(in the rows, 128 means zero)
Known rows, with every step that occurs
mifi/pasa/kilut/butevi/gonud: [117 106  91 132 167 120 101 148 126 139 124 189 126 170 133 183 170  90
  70 165 191 152 131 133]
mifi/pasa/kilut: [120 118 100 129 121 128 103 148 113 137 117 183 148 159 158 143 165  73
 123 126 170 116 142 138]
butevi/gonud/supas: [ 92 122  80 111 168 147  84 121 127 167 151 179 142 147 138 161 182 137
 145 211 156 118 125  61]
butevi/kilut/pasa/mifi: [128 132 116 125  63 149 112 106 109 146 121 191 166 172 145  62 172  90
 118 111 182 173 122 191]
dukos/butevi/mifi: [108 144  90 128  93 122  91 111 120 100 144 187 130 113 152  87 144 122
 167 113 143  94 124  95]
gonud/supas/dukos: [ 80 156 111 101 169 139 108 105 129 167 156 153 148 125 131 155 162 116
 167 214 136  99 141  64]
supas/dukos: [103 152 133 111 158 151 106 122 131 158 157 158 153 134 146 151 131  95
 167 172 140 100 140  80]
seku/pasa/mifi/butevi/gonud/supas: [124  97 108 123 118  65  90 118 100 107  97 173 141 118 107 122 188 109
  75 187 168 146  92 109]
seku/pasa/kilut/butevi/mifi: [167 129 100 134  99  92  89 104 134 133 123 174 160 136 155 121 157 115
  85 126 167 148 124 149]
seku/pasa/kilut/butevi: [161 140 112 138 120 101  86 137 148 152 114 161 152 140 157 147 151 103
  86 143 167 140 127 142]
supas/gonud/butevi: [ 89 164 113 126 143 193  87 123 169 127 154 183 136 106 107 133 127 153
 188 124 172 119 152 125]
gonud/butevi: [108 160 122 126 141 180  86 131 155 157 166 185 142 128 124 130 126 140
 150 109 159 113 153 114]
seku/pasa/mifi/butevi/gonud: [147  94 131 130 104  76  92 134 104  97  96 182 148 129 125 116 154  92
  75 143 173 148  92 123]
seku/pasa/mifi/butevi/gonud/supas/dukos: [101 102 128 108 145  44 103 106 106 103 101 151 132 106  94 145 185  99
  78 210 160 141 100  91]
mifi/pasa/seku: [138 117 110 137 118 152 100 154 121 159 126 166 142 148 125  90 144  49
 129 107 124 116 122 157]
mifi/butevi/seku/pasa/kilut: [161 100 125 165 103 103  81 144 106 134 115 141 135 147 164 126 148 105
 103 140 157 132 123 144]
supas/gonud/butevi/mifi: [ 95 153 103 124 119 186  92  88 155 108 163 193 144  99 108 110 137 165
 186 105 170 125 149 128]
butevi/seku/pasa/mifi: [168 108 122 136  78 132  54  98  93 139 123 129 148 118 144  78 160 102
 101 126 106 167  96 141]
butevi/gonud: [114 120 103 119 158 160  83 136 130 156 152 184 148 156 156 155 148 119
 146 169 160 119 127  75]
pasa/kilut/butevi/mifi: [151 140  88 134 118 136 111 104 128 143 153 201 155 144 164 138 154 126
 112 146 178 135 139 135]
kilut/pasa/mifi/butevi/seku: [161 122 141 151  74 154 123 111  78 125 139 165 145 158 120  79 153  73
  89 129 156 178 101 172]
mifi/butevi: [136 146 128 142 125 149 119 150 115 136 141 193 158 149 146 126 117  95
 146 151 179  90 131 107]
mifi/pasa: [115 135 109 120 122 155  98 137 109 143 131 174 155 153 132 117 143  69
 135 127 154 110 130 126]
seku/pasa/kilut: [146 121 113 129 107  98  75 140 137 149 109 164 159 140 176 139 159  99
 124 126 155 119 130 126]
butevi/mifi: [135 138 102 122 103 163  99  99 114 143 159 190 171 140 161 102 141 121
 162 131 150 109 132 104]
supas/gonud: [109 154 107 126 127 185  97 124 140 130 140 179 158 125 141 134 133 119
 197 160 161 108 131 105]
supas/dukos/butevi: [ 77 161 123 117 148 109  99 133 133 116 138 154 114 108 140 136 133  99
 173 153 134  84 133  69]

Rows
[107 127  69 125 182 122  95 126 141 167 143 188 125 152 143 199 194 147
  96 226 187 146 134  91] -> pasa/kilut/butevi/gonud/supas
[ 51 122  72 109 129  50 111  99 105  82 115 161  98 104 122 133 207  95
 136 156 152 105 138 104] -> gonud/supas/dukos/butevi/mifi/pasa/kilut
[119 112  86 143  85 103  96 130 113 100 118 173 109 114 120  47 158  62
 136  76 116 108 110 157] -> dukos/butevi/mifi/pasa/seku
[157 102 108 146 106 122  55 128 115 157 125 130 137 143 177 127 163 113
 119 133 127 144 126 132] -> butevi/seku/pasa/kilut
[104 118  99 135 110 166  97 110 150 110 137 178 124  99  75  68 148 105
 156  64 149 138 140 190] -> supas/gonud/butevi/mifi/pasa/seku
[157 127 124 118  76 110  78 112 113 127 107 167 168 118 140  92 155  87
 105 117 134 141 103 134] -> seku/pasa/mifi
[ 62 131 114 112 177 101  90 137 139 113 135 159 100 118 136 163 150 111
 159 175 145 100 127  46] -> supas/dukos/butevi/gonud
[112 150 110 122 120 171  90  99 143 137 174 197 150 121 125 103 137 153
 148  90 158 120 152 122] -> gonud/butevi/mifi
[154 125  99 145 108 144 114 115 116 148 140 174 144 138 106  70 143  63
  92 111 134 145 114 183] -> kilut/butevi/mifi/pasa/seku
[144 116 128 145  63  85  97 129  99 108  86 177 160 135 141  61 149  99
 101 121 186 140 109 184] -> seku/pasa/mifi/butevi/kilut
[157 117 130 151  95 154 101 119  73 122 142 169 138 131 137  95 139 102
 112 153 144 141 107 137] -> pasa/mifi/butevi/seku
[ 90 122 108 120 109  62  57  85 101 104 111  95  90  70 108  93 191 111
 115 175  88 148  95  98] -> gonud/supas/dukos/butevi/seku/pasa/mifi
[147 140 127 114  76 151 117 105 110 139 134 192 170 153 131  90 163  69
 109 114 157 163 110 154] -> kilut/pasa/mifi
[181 127 123 144  94 135  64 100 102 145 128 126 140 118 126  87 150 108
  65 144 116 188  92 160] -> kilut/butevi/seku/pasa/mifi
[111 137  99 151 117 153  67 132 112 129 150 143 101 122 153 100 142 122
 167 139 114 114 120  97] -> dukos/butevi/seku
[155 134 123 135 103 164 111 139 143 184 141 171 157 167 133  82 145  55
 133 108 134 143 117 162] -> kilut/pasa/seku
[113 144 113 130  95 168 111 125 130 170 138 179 166 189 154  86 156  98
 148 124 187 148 138 169] -> butevi/kilut/pasa
[ 86 150 102 139  81 130 102 137 136 128 122 175 128 165 147  68 159 102
 153 108 182 135 128 160] -> dukos/butevi/kilut/pasa
[ 88 153 110 135 130 178  81 133 152 163 155 186 139 146 139  97 138 162
 159 107 185 123 163 153] -> gonud/butevi/kilut
[ 94 142 113 150 105 187 102 132 184 157 134 173 127 144  94  60 153 124
 171  77 182 168 148 228] -> supas/gonud/butevi/kilut/pasa/seku
[130 109  97 154  96  85  47 137 124 115 106 126  96 117 170 112 168 116
 128 119 124 130 116 122] -> dukos/butevi/seku/pasa/kilut
[ 77 135 106 125 138  80  53 104 121 127 126  82  88  89 117 113 175 121
 142 186  94 120 112  77] -> gonud/supas/dukos/butevi/seku/pasa
[129 129 117 146  81 129 118 132  93 115 114 206 156 148 150  75 146 110
 128 139 198 128 125 171] -> pasa/mifi/butevi/kilut
[ 45 140  85 103 132  77 107  89 103  88 128 152 107  96  96 107 186  93
 145 160 133 100 127  92] -> gonud/supas/dukos/butevi/mifi/pasa
[166 125 141 136  75  87 102 128 100 101  96 176 163 120 127  89 139  77
  90 122 161 130  98 145] -> seku/pasa/mifi/butevi
[140 122 127 164  86 142 134 159 133 164 124 184 150 188 132  52 140  67
 125 110 186 142 124 212] -> mifi/butevi/kilut/pasa/seku
[ 82 149 109 113 122 103 102  98 122  97 147 166 120 102 140 110 143 111
 173 137 135  91 129  75] -> supas/dukos/butevi/mifi
[122 117 104 136 110 150  95 116 136 138 149 180 129 121  93  63 148  92
 117  53 136 132 138 181] -> gonud/butevi/mifi/pasa/seku
[128 124 123 139  94 154  47  92 134 104 128 129 119  76  93  84 154 146
 128  99 129 180 116 168] -> supas/gonud/butevi/seku/pasa/mifi
[146 110 105 133 150  90  73 141 149 148 115 168 140 152 153 176 164 117
  71 163 178 158 119 119] -> seku/pasa/kilut/butevi/gonud
